What can hang from each mark
Z126: Z152 Z328 Z838
Z838: Z75 Z126
Z328: Z126 Z474
Z152: Z126
Z474: Z152 Z328
Z75: Z328 Z838

Known rows, with every way that one mark hangs from another
(Z126 Z152 (Z328 Z474) (Z838 Z75)): [-24  27  -3 -38  -3  19  23 -38 -93  16  47 -20   2 -13 -45  -5 -29  57]
(Z328 (Z126 Z152 (Z838 Z75)) Z474): [  5   5   6 -47  -2  23   0 -41 -83  -3  52   7  25  13 -22 -24 -29  38]
(Z75 (Z838 Z126)): [ 14  21 -38 -28 -11 -24 -24   9 -45  11  17  17  21  51 -17 -31  -6  17]
(Z474 (Z152 (Z126 (Z838 Z75))) Z328): [ 17   7 -26 -42 -41  40  16 -54 -45  23  15  30  30 -14 -39 -36   8  74]
(Z152 (Z126 Z328)): [-15  37 -36 -28 -33  -4  52  -4 -18  42  -5 -17   1  10 -16  17  29  26]
(Z838 Z75 Z126): [ -2   6 -33 -49  -2  27  -6  17 -27   0  28  26  -4  42 -55 -19 -14  48]
(Z75 (Z328 (Z126 Z152 Z838) Z474)): [ -1  12  -6 -37   0   7  -3 -20 -83  16  76  -3  26   9   4 -48 -23   5]
(Z152 (Z126 (Z328 Z474))): [-12  66 -31 -25 -40 -11  51 -15 -45  31  12 -22  10  -5 -10   5  18  18]
(Z474 (Z152 (Z126 Z838))): [ 21  29 -20 -30 -28 -16  20 -33 -35  45  -6  -9  37  -2 -19 -25  14  18]
(Z126 (Z328 Z474)): [ -6  41 -16 -21 -20 -13  22  -3 -53  23  29 -14   6  -4 -14   2   1  10]
(Z152 (Z126 (Z328 Z474) (Z838 Z75))): [  9  57 -29 -39 -42  16  36 -50 -75  34  33 -11  -6 -15 -35   5  -7  64]
(Z152 (Z126 Z328 (Z838 Z75))): [  1  28 -33 -43 -39  19  35 -40 -48  43  19  -8 -14  -3 -42  24   4  72]
(Z126 Z328): [-16  11 -21 -31 -16  -4  22   8 -26  33  13  -7  -4   9 -20  17   9  17]
(Z328 Z126 Z474): [ 22  19  -5 -33 -16  -6   3  -4 -41   5  33  17  27  18   9 -16  -2 -12]
(Z75 Z328): [ -8   2 -30 -14   0   8 -13  23 -36  36  43  10   1   6 -20 -35   9   6]
(Z328 (Z126 Z152) Z474): [-12  12   3 -34   5  -2  14  -6 -58  -6  32  -1  38  20   8 -25  -5 -10]
(Z152 (Z126 Z328 Z838)): [ -7  48 -27 -34 -40  -9  36 -36 -34  49   5 -22  -5   2 -12  18   9  42]
(Z126 Z152 Z838): [-35  11   6 -25  13   1  -8 -29 -56   9  11 -23  15  12 -18 -18 -14  18]
(Z328 Z474): [ -3  35  -8 -13  -7  -5 -10  -6 -53   3  19   2  13  -1  -6 -26   0  -3]
(Z152 (Z126 Z838)): [ -2  45 -14 -21 -25  -6   7 -41 -38  27  -2 -12   4   7 -11 -12  11  29]
(Z126 Z152): [-45   2  -4 -19  20   1   5   0 -39   5   2 -15  19  19 -20 -18   3   6]

Rows
[-23 -13  11 -50  -9  27  -1 -45 -42  -9  34  14  29  24   7 -27  -5  37]
(Z474 (Z328 (Z126 Z152 Z838)))
[-40  16  -1 -34  -4  -2  21 -27 -54  29  20 -33   4   9 -21   8 -13  31]
(Z126 Z152 Z328 Z838)
[ 38  38 -24 -31 -31   5  19 -45 -76  32  19   3  32 -21 -40 -38  -4  43]
(Z328 (Z474 (Z152 (Z126 (Z838 Z75)))))
[ 35  -3 -35 -38 -11  32  -6   8 -65  21  81  42  12   6 -26 -36 -10  21]
(Z838 (Z75 (Z328 Z126 Z474)))
[-49  20 -27 -56   3  -3  37  26 -27  10  26 -18   7  48 -35  -7  -9  30]
(Z838 (Z126 Z152 Z328))
[ 28 -28 -16 -51 -30  12  14  -6  -9  11  23  47  53  17   2 -32  17  11]
(Z474 Z152 (Z328 Z126))
[ 36  18 -20 -45 -33   3  21 -30 -79  42  45   5  17 -26 -48 -10 -21  45]
(Z126 (Z328 (Z474 Z152)) (Z838 Z75))
[ 30  57 -16 -26 -37 -21  18 -41 -64  33   5 -11  40 -18  -9 -39   4  13]
(Z328 (Z474 (Z152 (Z126 Z838))))
[ 45  40 -54  -3 -31 -26   4  -6 -92  57  37   8  57 -15 -13 -68  17   0]
(Z75 (Z328 (Z474 (Z152 Z126))) Z838)
[  0  14 -28 -31 -35  14  30 -20 -17  20  -5  18  44  -2 -13 -39  37  30]
(Z474 (Z152 Z126) Z328)
[  7  29 -26 -28 -21  23   4 -45 -49  26   9   3  -5   2 -39  -8   4  60]
(Z152 (Z126 (Z838 Z75)))
[ 27  25 -55 -23 -24  18  25   2 -72  45  46  16  35 -24 -47 -58  13  28]
(Z838 (Z75 (Z328 (Z474 (Z152 Z126)))))
[-31 -22   0 -43  -2  28  11 -14 -25 -15  28  19  36  30   7 -24   7  20]
(Z474 (Z328 (Z126 Z152)))
[ 16  39 -34 -56 -31 -23  38  25 -40  25  37   2  31  21 -29 -28 -11  12]
(Z838 (Z126 (Z328 (Z474 Z152))))
[ 20  55 -41 -31 -31 -31   4   6 -73  18  44   3  17  34 -14 -20 -16  19]
(Z75 (Z838 (Z126 (Z328 Z474))))
[-28  -5  -2 -31  17  30  -9 -34 -68   9  22  -5   4   6 -45 -17 -23  51]
(Z126 Z152 (Z838 Z75))
[ 12  24 -21 -33 -42  11  16 -49 -34  25   3  13  38 -11  -6 -40  20  44]
(Z474 (Z152 (Z126 Z838)) Z328)
[ 16  22 -25 -23  -8  29 -28 -25 -93  25  77  17  -7 -21 -40 -47 -26  43]
(Z126 (Z838 (Z75 (Z328 Z474))))
[-37  -1 -27 -51  22  29   6  18 -40 -10  31  10   8  45 -59 -27 -18  49]
(Z838 Z75 (Z126 Z152))
[-26 -15 -19 -29  17  39 -14 -17 -77  27  61   0  -2   2 -52 -39 -22  53]
(Z126 Z152 (Z838 (Z75 Z328)))
[ 43 -16 -38 -22 -17  -6 -23   7 -57  42  56  34  30  28   4 -32   5  -3]
(Z75 (Z328 Z126) Z838)
[-34  30 -32 -58   1  21  35  10 -66  -3  54  -5   2  27 -55 -18 -28  52]
(Z838 Z75 (Z126 Z152 (Z328 Z474)))
[ 32 -13  -8 -48 -15  24 -12 -32 -41  18  41  32   2  21 -22   2 -15  41]
(Z328 (Z126 (Z838 Z75)))
[-43  32  -9 -23   0  -8  34  -2 -66  13  27 -32  15  -1 -19  -7  -8  10]
(Z126 Z152 (Z328 Z474))
[ -18   16  -18  -23   14   32  -15  -28 -107   18   75   -5    5  -15
  -45  -55  -30   43]
(Z126 Z152 (Z838 (Z75 (Z328 Z474))))
[  8  -5 -29 -25  -2  35 -26 -16 -65  37  60  23 -15  -6 -45 -31 -18  50]
(Z126 (Z838 (Z75 Z328)))
[-10  36 -42 -21   9  -9 -21  15 -99   8  70   0  32  33 -19 -77 -22  11]
(Z75 (Z328 Z474) (Z838 (Z126 Z152)))
